Each row was made from one small tree. The marks that hang from a mark follow it in brackets, in alphabetical order. Every link used is in the known rows. Write each row's tree.
In the rows, 128 means zero.
Known rows
muta{seros}: 123  130  129  133  134  121  112  132  153  133  129  121  142  114  153  122  132  118  130  136  133  125  129  149  152  123  109
rusa{delof{kezubi{muta nasap ragop}}}: 124  127  127  124  140  117  77  141  140  143  120  136  142  82  123  127  124  128  86  139  132  155  116  145  154  123  105
ragop{kezubi{delof gaded nupot} seros{muta}}: 155  136  121  118  85  125  80  119  137  128  124  126  169  73  83  159  131  138  125  126  116  126  127  145  145  137  122
delof{kezubi}: 121  130  123  120  120  117  111  131  143  130  117  130  145  100  127  125  126  116  107  128  131  148  129  143  149  125  112
muta{seros{ragop{kezubi}}}: 130  131  128  123  133  124  107  131  148  125  128  119  133  103  147  139  136  121  121  137  136  138  123  139  154  125  114
gaded{kezubi{muta ragop{seros}}}: 124  126  121  127  108  116  91  139  147  137  139  128  146  103  110  118  131  129  87  132  122  128  119  145  155  127  118
muta{seros{ragop{kezubi{delof gaded}}}}: 131  136  126  124  130  122  89  129  145  125  125  119  132  89  142  148  133  126  121  132  130  133  121  141  153  130  112
muta{seros{ragop{kezubi{nasap nupot{kolov}}}}}: 133  129  131  124  136  126  101  126  148  119  127  118  139  83  145  137  132  132  124  143  137  143  130  144  152  125  117
delof{kezubi{gaded nasap} rusa}: 120  140  120  112  129  120  101  134  140  125  116  131  150  80  115  153  109  125  111  129  127  148  124  138  140  133  107
seros{muta ragop{kezubi}}: 141  130  125  109  117  129  95  126  140  135  129  125  147  131  116  161  139  126  107  135  127  135  120  135  148  131  120
ragop{kezubi{delof gaded} seros}: 143  142  119  114  91  127  85  126  140  126  116  121  143  57  85  148  132  133  126  128  115  133  121  141  145  132  114
kezubi{ragop}: 124  127  125  124  125  127  97  132  145  131  123  125  143  121  125  123  132  128  92  138  119  124  119  138  151  126  115
seros{muta ragop{kezubi{nasap nupot{kolov}}}}: 143  129  128  111  122  131  88  121  140  128  129  125  156  108  113  160  135  139  108  143  127  143  129  140  146  132  124
gaded{kezubi{muta{seros} nasap}}: 116  133  126  131  133  115  90  138  152  141  143  129  148  97  133  115  128  124  102  139  131  142  130  153  156  126  106
gaded{kezubi{delof nasap nupot}}: 116  129  125  127  114  125  73  127  146  131  121  128  151  86  113  124  122  128  93  141  124  141  138  153  149  134  112
kolov{nupot}: 119  138  126  116  115  122  108  120  148  139  127  125  140  138  122  131  129  117  102  135  113  123  143  145  148  121  110
seros{ragop{kezubi{delof muta nasap}}}: 131  136  125  111  126  127  70  130  140  135  126  126  135  81  107  151  133  133  93  142  121  155  124  142  153  132  110
gaded{kezubi{delof{rusa} nasap nupot ragop}}: 121  129  125  126  121  128  59  132  144  125  122  129  154  86  110  135  111  134  80  142  125  139  128  143  146  138  117
delof{kezubi{muta{seros}} rusa}: 127  132  127  123  134  109  97  139  144  134  136  134  153  93  136  142  111  117  116  124  142  148  125  145  148  129  109
nasap{kezubi{muta}}: 123  125  121  115  118  118  110  130  154  142  136  132  150  117  118  124  136  122  112  129  117  155  129  154  162  128  109
ragop{kezubi{gaded nupot{kolov}} seros}: 144  131  121  115  89  126  112  119  140  116  123  120  155  56  90  139  134  141  133  128  120  127  128  143  141  129  121
ragop{kezubi{nupot} seros}: 146  127  123  115  90  130  119  124  143  121  124  123  157  78  91  132  135  128  118  134  125  138  132  143  147  127  120
nasap{kezubi}: 121  124  120  113  114  125  121  128  155  133  122  127  143  120  123  125  135  119  118  132  118  153  130  149  158  128  111
nasap{kezubi{delof{rusa} nupot}}: 127  123  122  115  109  126  91  123  150  128  119  131  154  101  114  143  119  124  117  130  121  153  135  152  153  137  114
seros{muta}: 131  130  126  122  119  125  101  127  146  144  130  128  159  144  123  140  134  122  118  133  123  120  127  147  145  129  114
nasap{kezubi{delof{rusa} gaded ragop}}: 125  132  117  114  117  124  76  129  148  127  117  129  144  98  113  150  120  132  107  126  111  142  117  141  155  139  114
seros{ragop{kezubi}}: 129  129  124  107  118  130  106  128  141  127  121  122  131  107  117  145  139  124  101  137  126  142  120  134  148  128  114

Which tree is each row?
121  132  123  121  123  116  102  122  140  120  116  130  157  64  119  130  122  137  113  131  122  147  136  149  146  128  114 : delof{kezubi{gaded nasap nupot{kolov}}}
122  138  120  120  131  119  93  133  141  124  116  130  148  81  120  132  124  133  87  134  118  148  121  137  154  129  113 : delof{kezubi{gaded nasap ragop}}
122  125  128  123  128  112  91  138  139  147  121  136  141  90  125  127  127  119  104  128  137  146  120  150  149  122  103 : rusa{delof{kezubi{muta}}}
137  130  122  123  112  119  100  134  142  129  120  128  153  101  118  134  126  125  99  131  126  142  120  137  154  127  123 : delof{kezubi{ragop{seros{muta}}}}
138  131  127  113  108  131  76  121  138  125  121  131  157  81  97  149  120  127  111  132  130  140  130  142  139  135  114 : ragop{kezubi{delof{rusa} nupot}}
143  147  119  109  103  132  77  130  141  124  114  121  146  45  79  161  120  137  124  137  118  143  121  139  141  136  111 : ragop{kezubi{delof{rusa} gaded nasap} seros}
137  133  128  121  125  119  94  129  146  137  143  130  152  94  120  128  136  124  116  131  133  143  125  145  153  125  109 : ragop{kezubi{muta{seros}}}
131  134  128  122  138  127  103  132  149  124  127  119  134  95  144  140  134  125  116  143  134  146  125  140  156  126  112 : muta{seros{ragop{kezubi{nasap}}}}
124  127  116  117  119  115  98  130  149  136  137  133  152  111  115  131  136  134  97  124  106  143  118  147  165  132  113 : nasap{kezubi{gaded muta ragop}}
150  138  119  112  92  126  106  125  141  132  128  123  159  92  88  154  138  132  130  127  119  125  120  139  145  131  119 : ragop{kezubi{gaded} seros{muta}}
135  138  126  116  115  128  66  115  139  121  118  127  156  49  95  143  126  146  118  136  118  142  133  147  141  134  113 : ragop{kezubi{delof gaded nasap nupot{kolov}}}
130  139  122  110  124  124  70  128  138  133  126  127  137  76  104  157  134  137  95  136  115  147  120  142  152  134  109 : seros{ragop{kezubi{delof gaded muta nasap}}}
145  146  119  115  103  123  70  129  140  135  128  125  151  45  77  149  130  141  114  135  111  147  124  148  151  134  109 : ragop{kezubi{delof gaded muta nasap} seros}
132  133  114  114  106  124  83  132  149  125  116  124  144  87  104  153  120  134  114  127  109  141  115  141  156  139  117 : nasap{kezubi{delof{rusa} gaded ragop{seros}}}
134  127  122  126  114  119  93  138  145  139  138  125  150  103  109  125  133  135  93  135  113  126  118  146  157  126  116 : kezubi{muta ragop{seros}}
123  134  122  126  130  103  101  133  141  133  134  131  146  87  140  138  128  125  109  119  127  142  122  148  157  128  110 : delof{kezubi{gaded muta{seros{ragop}}}}
124  130  121  126  117  120  86  141  149  137  137  127  148  90  106  118  128  134  81  142  119  140  122  145  157  128  115 : gaded{kezubi{muta nasap ragop{seros}}}
126  127  127  123  112  127  75  124  141  129  118  129  157  95  113  147  113  126  112  133  124  126  135  150  139  137  112 : kezubi{delof{rusa} nupot}
146  127  124  127  104  129  61  129  139  127  122  126  167  98  103  158  112  138  102  136  119  119  124  143  145  140  126 : kezubi{delof{rusa} nupot ragop{seros{muta}}}
128  136  129  131  134  114  59  136  146  144  138  129  149  94  133  145  114  124  124  129  132  130  126  155  148  135  105 : kezubi{delof{rusa} muta{seros}}
134  121  115  119  102  115  108  127  148  129  137  130  163  95  105  131  135  139  99  124  104  142  124  151  167  133  119 : nasap{kezubi{gaded muta nupot ragop{seros}}}
120  127  127  130  120  126  56  127  145  124  120  125  149  74  115  122  119  142  88  145  124  137  132  148  148  133  120 : gaded{kezubi{delof nasap nupot{kolov} ragop}}
133  141  122  110  111  127  71  125  138  128  119  128  147  78  95  157  122  129  119  125  123  132  119  137  137  136  109 : ragop{kezubi{delof{rusa} gaded}}
133  126  131  125  130  123  105  125  147  119  129  118  138  92  146  137  134  130  127  137  138  135  128  143  151  125  119 : muta{seros{ragop{kezubi{nupot{kolov}}}}}
123  128  127  130  136  113  99  135  148  141  143  125  141  114  146  132  135  124  112  133  128  131  125  152  158  125  109 : kezubi{muta{seros{ragop}}}
